Each row was made from one walk, in order. Every step used is in the known rows, and no mark comes twice. Write each row's walk.
In the rows, 128 means zero.
Known rows
p -> q -> w -> u: [138 106 163 109 115 146 122 138 125 144 131 128 123 133  89 138  96 116
 125 108 121 121 120 132 133 115 146 129 139 142 142 119 102 166 169 110
 126 132 103 169 118 134  96 108 112 119 165 174 124 123 191]
c -> r -> p -> q -> w: [117 116 151 142 134 151 145 157 152 135 126 123 122 146 144 124 172 120
 125 112 114 129 150  99 134 129 131 158 135 132 115 143 112 155 130 160
 138 134 127 141 109 129 125 109 140 130 155 132 130 129 132]
b -> r: [129 153 138 120 123 125 143 130 106 131 135 131 127 123 143 130 140 144
 129 147 114 136 118 170 123 109 122 115 120 107  95 121 133 119 120  99
 147 136 137 138 130 149 129 145 116 130 116 126 126 121  99]
s -> b -> r -> a -> e -> p: [131 117  93 139 148 102 121  97 131 121 144 126 155 105  81 122 130 123
 135 138 137 141 153 100 144 102 106 127 122 113 130  98 161 108 134 108
  98 107 128  89 194 145 152 149 128 127  45 125 142 146 106]
t -> p -> q: [129 143 120 134 130 133 145 110 112 138 117 123 125 147 199 134 118 131
 138 133 106 129 135 105 126 106 134 135 138 144  81 119 104 153 111 130
 127 138 117 181 112 152 129 142 131 119 119 172 133 121 183]
a -> c -> r -> p -> e -> b: [114 131 120 127 149 107 168 135 132 121 142 144 144 129 123 139 193 102
 110 145 147 140 120  81 143 130 137 123 112 118 184 156 161  79 113 168
 128 148 128  77 118  84 134 123 139 134 121 130 111 135 131]
c -> r -> q -> w -> s: [124 105 143 138 113 133  68 151 120 134 113 128 108 116 144 119 123 161
 182 125 139 124 112 144 118 135 126 123 114 157 134 150 101 152 134 151
 140 125 129  92  86 112 127 101 154 137 134 109 132 123 135]
s -> p -> q: [134 153 143 122 136 145 165 123 121 128 121 120 139 172 127 130 163 113
 127 121  98 125 141 121 138 124 140 146 162 109 122 119 108 196 118 105
 119 125 132 168 133 104 123 155 117 129 158 177 121 111 215]
u -> r -> q -> w -> s -> p: [127 103 104 149 118 127 100 145 126 115 110 124 123 121  91 103 132 147
 159 126 118 145 121 157 112 168 107 124 154 103 133 156 107 202 156 125
 128 121 147 127  99 111 131 101 150 142 127 109 129 118 133]
b -> r -> p: [116 155 128 124 133 126 164 144 122 128 147 124 116 116 128 129 146 138
 104 142 111 133 142 159 135 129 120 121 126 104 118 122 151  91 115 106
 141 143 139 145 123 147 139 129 130 132 109 113 131 132  60]
u -> r -> q -> w: [134  94 105 139 111 130 121 137 115 134 122 132 104 155 148 107  78 151
 138 130 114 149 117 169 109 150 112 112 143 119 117 141 114 150 145 143
 135 140 151 129 113 124 124  90 132 131 119 104 138 129 123]
u -> r -> p -> q -> w: [117 102 131 146 117 144 166 146 147 134 118 122 123 134 139 108 150 118
 107 114 103 139 143 120 121 149 127 153 149 117  92 142 121 150 147 139
 146 125 138 176 113 143 134 103 136 130 142 113 141 135 104]
p -> q: [134 143 148 112 115 142 151 119 114 144 117 127 127 158 168 129 130 127
 129 121 112 118 142 135 132 113 150 136 137 138 104 123 104 154 118 117
 126 124 127 161 119 115 129 147 111 127 159 166 128 119 203]
u -> r -> q -> w -> s: [127  94 114 141  92 124  92 141 116 130 108 128 107 108 136 107 103 162
 165 125 129 129 113 164 108 161 117 117 130 132 106 150 109 150 151 135
 141 118 144 127  97 129 134  94 142 139 108  91 140 127 122]
q -> r -> p: [119 166 129 128 141 141 150 134 165 139 137 131 105 150 153 137  92 135
  82 120 135 124 119 127 135 160 123 143 119 146 116 113 132  89 103 133
 131 139 134 142  99 143 133 137 126 126 123  90 130 134  83]
u -> r: [135 132 128 125 120 118 148 117 119 134 119 128 126 143 168 110 116 139
 111 136 116 139 118 159 102 133 129 126 122 112  99 122 120 128 130 137
 150 135 155 130 115 151 148 129 114 127 108 109 127 126 124]
p -> q -> r -> a -> e: [137 141 133 124 116 155  94 103 151 131 122 130 136 155 151 124  89 111
 101  89 143 142 165 101 134 152 129 143 111 159  98 110 109 110 147 156
 133 105 134 126 172 156 145 107 109 121 160 104 141 134 170]
q -> w -> p: [128 110 120 128 147 132 129 134 139 111 120 119  94 139 108 119  80 143
 116 134 119 104 102 151 114 130 117 137 133 124 111 113 127 131 129 145
 101 135 122 153 114 132  87 126 137 124 161 107 123 119  38]
s -> b: [133 135 116 120 128 117 142 117 134 137 126 127 108 155 112 138 134 134
 139 136 138 107 108 144 137  98 141 146 142 149 118  99 126 131 106 113
 102 136 115 139 140 118 124 181 127 124  86 150 126 125 179]
b -> r -> a: [129 150 138 124 118 120 106 126 119 121 139 128 128 116 127 124 146 151
 138 132 131 136 129 169 124 120 126 100 120 117 113 119 133  81 140 121
 136 127 132 112 150 157 132 131 113 129 119 117 131 128  73]
p -> e -> b -> r -> q -> w: [127  93 107 135 123 122 123 148  87 128 139 148 121 101  84 139 142 121
 159 148 128 152 115 146 128 130 111  72 128 126 170 156 138 151 115 109
 131 140 145 114 153  98 116 108 147 131 134 127 129 137  90]
p -> e -> b: [137 125 126 118 134 111 158 118 111 128 125 136 132 124 108 147 162 113
 130 144 146 125 108 115 121 106 148  95 109 137 162 135 139 120  86 128
 123 134 144 119 128 102 137 155 125 126 129 137 123 132 137]
w -> u -> q: [144 137 121  98 118 119 112 138 111 136 140 124 147 144 145 144 101 139
 129 126 131 104 134 185 125 106 137 116 118 139 156 126 118 110 128  88
 151 157 108 134 102 156 134 127  97 112 149 153 125 124 203]
w -> s -> b -> r -> a -> c: [119 143 127 125  99  95  68 121 129 119 132 137 128  75  95 127 155 138
 163 135 161 112 106 153 163 122 136 141 146 144 118 120 151  55 166  97
 103 108  91 104 170 128 118 159 140 139  66 130 125 124 124]
e -> p -> q -> w -> u: [140  98 145 131 136 137 138 127 118 145 136 126 145 132  89 145  78 114
 125 121 119 118 121  88 130 109 134 136 146 133 155 126 123 189 150  92
 113 123 102 153 101 112  94 119 121 119 127 198 129 131 188]
t -> r -> a -> e: [133 150 134 105 123 143  91  99 149 112 129 125 135 151 120 119  91 156
 103 108 144 155 143 138 131 122 134 116 134 105  99 106 142  76 136 173
 112 132 140 118 177 130 169 135 118 124 153  82 135 140 128]
u -> q -> w -> s -> p: [126 136 103 137 127 131  91 156 144 109 113 117 146 126  81 123 184 161
 169 117 120  92 121 156 138 148 136 149 145 133 122 146 112 166 134  91
 125 129 104 162  98 134 124 150 133 126 143 104 123 111 150]
a -> r: [128 168 136 118 119 123 139 118 108 121 126 127 126 141 143 121 103 129
 125 129 145 145  92 135 114 103 144 132 122 111 102 107 135 128  96 145
 127 142 140 125 130  93 138 162 108 128 128 117 112 125  85]
w -> s: [128 148 144 118 111 126 116 126 122 130 108 122 117 113 136 130 127 167
 148 127 142 104 108 152 126 121 150 132 111 149 113 120 115  98 119 115
 137 115 126 136  91 128 140 149 128 138 112 114 124 117 132]
a -> c -> r -> q -> w -> p: [121 107 115 124 147 127 104 144 116 109 130 134 101 151 171 110  79 138
 132 139 109 127 110 138 124 139  99 142 147 119 138 136 128 129 159 173
 101 153 114  86 124  78  80  82 144 128 157 127 121 116  98]
s -> w -> p -> q -> r: [137 127 159 131 127 151 140 125 145 133 109 126 103 106 199 125  95  88
  87 127  92 110 130 102 123 151 107 148 140 128 113 125 105 195 113 132
 120 116 115 163 139 129  72 134 134 122 192 126 112 111 120]
w -> s -> p -> q: [127 148 150 129 120 141 143 126 123 124 108 119 145 127 111 124 167 121
 151 121 117 107 143 114 140 133 150 154 153 123 136 140 102 181 128  97
 125 104 127 161 109 110 137 154 136 138 149 171 118 106 225]
p -> e -> b -> r: [131 136 133 121 126 107 156 130  96 127 138 143 141  93 101 148 177 107
 138 160 140 145 122 132 120 111 129  90 113 119 158 140 150 124  99 107
 144 134 150 112 156 114 137 143 127 131 116 142 117 132  95]
c -> r: [132 145 153 121 136 124 139 128 127 131 126 127 125 148 176 129 130 141
 126 130 126 133 122 136 105 117 133 129 106 124 120 121 110 131 109 155
 146 139 140  99 103 129 141 136 117 123 123 127 123 118 142]
u -> q -> r -> a -> c: [129 159 106 123 111 120  64 121 152 123 136 142 143 158 172 125 106 141
 117 100 139 109 108 150 150 173 132 132 136 157 102 128 130  37 157 130
 127 143  81 118 132 149 114 136  98 116 148  96 130 126 158]
p -> q -> w -> u -> r: [140  91 152 126 107 132 129 134 120 142 127 129 130 125 117 121  92 102
 109 118 117 142 129 132 109 132 132 128 141 128 129 139 106 187 174 123
 154 132 127 158 118 142 110  82 113 121 147 154 130 125 185]
t -> p -> e -> b: [131 125  96 138 155 100 146 112 110 123 127 133 131 121 133 149 151 123
 133 162 147 143 103  97 116 110 128  95 110 142 142 130 132 132  75 143
 124 145 125 140 119 127 136 151 142 122  95 152 120 134 116]
b -> r -> a -> e -> p: [131 131 107 137 150 115 118 102 118 119 144 122 163 115  98 124 122 142
 124 135 127 155 151 113 126 112 109 105 102  86 120 113 159  94 141 119
 128 108 141  83 164 150 158 123 116 128  90  97 140 141  55]
r -> p -> q -> w -> s -> b: [113 108 135 143 109 141 123 147 161 142 113 116 105  97  76 134 170 121
 155 106 146  93 127 108 163 124 150 184 157 168 122 127 120 156 126  98
 106 105  95 176 131 120 120 148 165 136 106 153 132 133 157]
p -> q -> w -> s -> b -> r: [119 116 151 138  91 132 104 146 126 137 113 129 120  74  82 131 173 119
 183 120 136 109 127 138 150 114 134 169 158 153 104 130 114 175 142  74
 129 103 105 168 162 133 107 160 155 135 108 162 133 123 160]
s -> b -> r -> a: [129 137 123 125 120 111 110 122 130 128 138 132 122 107 102 131 150 124
 158 143 144 126 125 168 141 107 123 118 139 124 123 106 141  96 130  99
 113 127 120 112 179 150 127 159 124 127  76 135 135 131 127]
e -> p -> q: [137 136 142 129 138 141 171 103 109 145 124 122 149 158 171 131 121 121
 132 128 101 116 142  87 129 111 138 136 142 124 127 125 123 169 104 101
 117 111 126 151 102 101 130 159 122 129 118 189 133 126 195]
e -> b -> r -> p: [117 126 123 136 145 117 187 153 125 124 146 130 144  92 132 138 148 115
 120 157 121 140 139 124 118 140 119 120 138  88 147 133 168  99 105 106
 151 146 146 118 128 141 152 155 143 134 111 118 131 141   4]

Which walk is each row?
[120 120 144 136 130 132 200 151 120 133 138 127 156  98 149 135 174  91
 130 142 108 133 168 107 129 138 125 130 159  98 147 145 155 133 107  97
 164 130 143 138 136 134 146 151 143 135 126 156 130 137  73]
e -> b -> r -> p -> q
[131 120 118 125 149 103 158 127  98 106 133 134 131  84 107 139 146  92
 120 172 127 134 131 137 106 120 109  99 117 108 173 139 155 115  84 118
 135 137 156 112 156 116 124 127 145 128 139 134 112 125  34]
w -> p -> e -> b -> r
[107 117 123 141 116 121 112 160 152 126 129 125 104  64  47 125 177 141
 155 137 149 106 111 154 150 125 121 163 137 144 127 126 150 114 123  87
 118 119 111 153 133 140 122 151 172 138  70 103 131 137  42]
q -> w -> s -> b -> r -> p
[130 145 152 128 112 153 105 113 147 140 121 131 123 151 171 132 106 115
 120 101 136 125 134 119 132 154 139 129 132 168 108 118 101 111 137 140
 129 111 123 136 141 144 128 132 112 123 157 139 129 126 178]
p -> q -> r -> a
[135 134 137 124 131 132 123 134 103 139 127 130 116 162 200 126 101 136
 153 135 119 138 138 154 112 122 122 109 111 125 142 130 105 146 113 151
 143 148 152  82 108 101 142 108 124 130 130 145 131 121 187]
c -> r -> q
[132 140 142 145 135 144 116  98 142 145 128 128 141 141 173 133  93 108
 128 106 132 128 131  63 128 158 124 126 138 156 123 126 121 134 121 125
 120 102 117 120 120 120 131 138 117 123 127 158 133 131 178]
e -> p -> q -> r -> a
[114 160 125 121 130 122 151 132 112 133 148 130 106 107  93 133 181 131
 107 147 123 136 138 164 150 109 133 107  92 122 135 133 148  92 101 107
 137 134 144 145 137 131 130 111 133 133 120 128 124 132  96]
b -> r -> p -> e
[114 152 153 122 130 136 162 134 136 137 136 131 138 147 197 121 170 110
 108 122 111 129 154  93 155 128 142 164 141 119 120 140 132 107 147 155
 133 137 113 122 112 104 125 114 126 133 144 165 127 124 189]
a -> c -> r -> p -> q
[122 113 124 129 127 133  96 141 115 124 135 144 110 158 149 117 112 160
 147 130 119 133  99 144 145 140 116 128 139 119 125 139 118 132 169 170
 109 151 109  99 120  94  95  98 127 130 144 130 124 123 158]
a -> c -> r -> q -> w
[135 126 117 140 163 115 118  96 141 119 133 121 162 141 144 114 132 141
 131 127 140 145 152  82 113 109 115 119  94 111 133 115 140 108 131 175
 125 113 148  48 137 136 166 117 115 129  97 101 140 137 119]
c -> r -> a -> e -> p
[131 145 118 110 142 121 141 108 116 118 122 121  92 135 106 131 118 123
 108 148 127 112 123 149 123 100 130 112 103 137 145 121 127 112  96 141
 110 132 143 137 134 104 114 117 128 126 153 134 115 117 114]
w -> p -> e
[140 144 124 112 114 122  56 131 150 133 146 131 141 133 143 145  78 125
 119 103 150 107 126 164 122 152 122 108 111 168 156 127 116  71 148 112
 149 147 101 111 127 177 128 109  98 110 146 123 130 129 179]
w -> u -> q -> r -> a
[117 153 142 123 143 124 155 132 132 137 139 126 106 134 119 128 180 123
 108 141 140 128 138 130 132 106 139 114  78 138 154 137 125 102  93 167
 137 138 151 105 112 114 147 100 134 128 138 125 119 130 144]
c -> r -> p -> e
[111 115 163 147 120 148 120 162 151 134 113 118 125 103 137 125 180 131
 147 110 138 112 143 102 135 138 140 165 120 151 123 154 105 149 137 147
 146 111 124 135  92 134 134 103 156 138 150 124 128 122 122]
c -> r -> p -> q -> w -> s
[130 140 118 117 125 124  99 116 121 115 138 127 141 120 113 117 132 147
 118 127 132 154 152 153 127 120 121 107 102 102  99 106 142  76 153 135
 137 116 149 102 179 163 153 109 106 130 112  81 139 135  61]
b -> r -> a -> e
[133 108  96 128 132 128 112 146 142 108 120 119 118 148 143 120 110 149
 134 129 101  94 121 171 114 128 115 142 140 127 113 131 122 119 123 124
 119 149 110 155 112 143 100 128 128 114 171  94 125 120  73]
u -> q -> w -> p
[120 140 139 120 126 147 178 132 131 141 128 118 117 154 165 130 136 123
 111 118 108 118 159 126 144 117 153 141 137 128 119 126 125 124 116 117
 130 129 130 166 112 125 138 140 127 131 139 155 132 128 168]
r -> p -> q
[141  99 116 126 150 102 158 125 122 114 116 127 115  88 106 137 168  94
 103 165 122 115 112 102 119 109 122 100 119 109 177 141 146 169  83 142
 106 125 134 125 148 109  83 148 144 128 151 120 104 123  74]
s -> w -> p -> e -> b
[125 110 110 138 143 118 119 143 137 107 112 129 139  94   7 141 201 124
 156 132 156 117  90  96 135 133 140 124 133 141 175 152 133 165 118 117
 106 110 131 138 118 106 122 149 157 138 139 116 106 124 107]
q -> w -> s -> p -> e -> b
[113 168 128 125 132 125 166 132 129 119 140 120 118 130 130 118 100 132
 110 125 142 144 109 133 125 120 140 142 128 112 111 115 154 112  85 147
 123 147 143 129 114  99 147 150 122 131 123 103 124 133  53]
a -> r -> p
[149  90 121 122 104 115 125 127  93 144 134 131 114 105 154 117  71 118
 103 141 102 143 135 159 111 123 109  79 118 100 162 139 116 197 156 124
 146 142 143 111 118 128 105  90 122 128 113 144 122 128 189]
s -> w -> u -> r -> q
[142  82 140 141 132 128 151 120 115 146 131 129 153 119 117 123  96 100
 112 127 107 140 129  85 102 132 117 131 148 113 143 137 123 197 160 107
 143 123 126 140 105 139 115  97 123 121 115 177 131 133 183]
e -> p -> q -> w -> u -> r
[133 128 122 135 136 127 135  97 114 126 135 122 172 114 136 118 137 118
 130 125 112 156 184  88 134 112 117 124 125  97 123 118 144 127 143 110
 131  96 142 112 175 139 151 121 114 131 110 140 144 140 126]
b -> r -> a -> e -> p -> q
[138 135  79 136 145 123  84 105 157 121 136 127 168 158 149 129  95 136
 115 106 135 130 154  98 132 159 103 132 110 150 121 117 138  88 121 126
 126 122 119  99 135 163 158 124 109 115 118  79 140 144 135]
u -> q -> r -> a -> e -> p
[136 139 105 138 156 128 100  89 159 124 133 129 148 146 116 128  72 134
 100 111 149 143 132  76 123 155 111 126 107 141 114 105 139  99 131 145
 115 106 132  90 138 139 148 130 113 122 100  85 139 144  87]
q -> r -> a -> e -> p
[121 140 114 135 147 125 159 131 155 131 137 141 124 125 105 149 134  97
  92 134 155 132 117  94 134 155 127 114 105 160 173 141 147  95  84 137
 134 138 146 122 122 114 141 129 144 127 122 108 120 145  84]
q -> r -> p -> e -> b
[124 116 157 128 100 147 104 138 132 137  99 122 119 109 121 129 142 143
 159 111 133 102 120 126 134 127 156 155 136 163  93 138  96 158 143 112
 132 103 110 175 105 126 113 138 138 135 151 131 129 118 147]
p -> q -> w -> s
[136 127 130 111 135 134 116 111 150 104 126 129 165 131 118 125 107 124
 113 120 154 161 141 110 110 138 134 109 146  95 135 123 162  79 121 167
 113 138 142  88 171 121 181 155 131 124 152  80 132 147  94]
t -> r -> a -> e -> b
[109 125 149 134 133 147 143 149 149 130 135 133 129 146 149 120 160 126
 112 113 114 127 134  99 158 137 135 168 154 123 110 142 129 127 165 157
 127 139 103 138 116 115 100 106 134 131 154 136 128 127 137]
a -> c -> r -> p -> q -> w
[125 153 156 114 133 119 129 126 123 126 131 140 138 161 179 126 141 134
 115 135 123 132 104 127 130 119 137 147 123 117 115 127 125 106 146 157
 126 147 116  95 116 115 114 135 110 129 127 132 114 114 162]
a -> c -> r
[117 109 127 143 106 114  54 145 146 123 121 128 117  59  49 126 167 155
 188 124 163 113  97 157 145 122 126 137 138 154 112 125 131 100 153 104
 111 105 104 126 164 157 113 155 152 135  77 111 130 133  75]
q -> w -> s -> b -> r -> a
[131 100 113 126 135  97 172 133 124 130 144 131 143  95  75 138 132  82
  82 149 154 147 136 116 107 131 133  89 101 121 212 151 159 106 114 134
 162 145 161  98 106 136 157  91 136 128  97 130 118 144 121]
w -> u -> r -> p -> e -> b
[132 134 139 119 127 143 165 115 117 124 115 116 109 148 177 128  93 109
 116 131 100 104 147 134 115 113 130 145 149 124 118 119 111 150 111 128
 121 126 133 160 122 104 115 130 128 127 168 159 128 113 144]
w -> p -> q
[133 149 113 122 130 132  81 109 160 121 126 130 123 149 131 131  80 141
  94 102 156 145 135 127 126 152 124 128 100 147 103  97 123  75 146 165
 123 114 134 103 156 169 146 112 104 122 135  61 134 138  90]
q -> r -> a -> e
[141  89 127 124 143 139 126 112 123 136 140 123 154 138  77 135  73 116
 108 113 116 137 152  76 129 105 128 143 126 125 154 115 127 181 160 104
 117 117 117 145 133 123 116 106 114 119 132 152 133 137 173]
a -> e -> p -> q -> w -> u
[133 105 108 129 122 143 105 140 115 134 125 127  94 163 122 126  89 164
 151 123 120 121 106 165 130 131 124 104 138 137 119 126 115 149 138 126
 112 139 125 142 108 106 105 112 127 128 143 127 138 127 127]
r -> q -> w
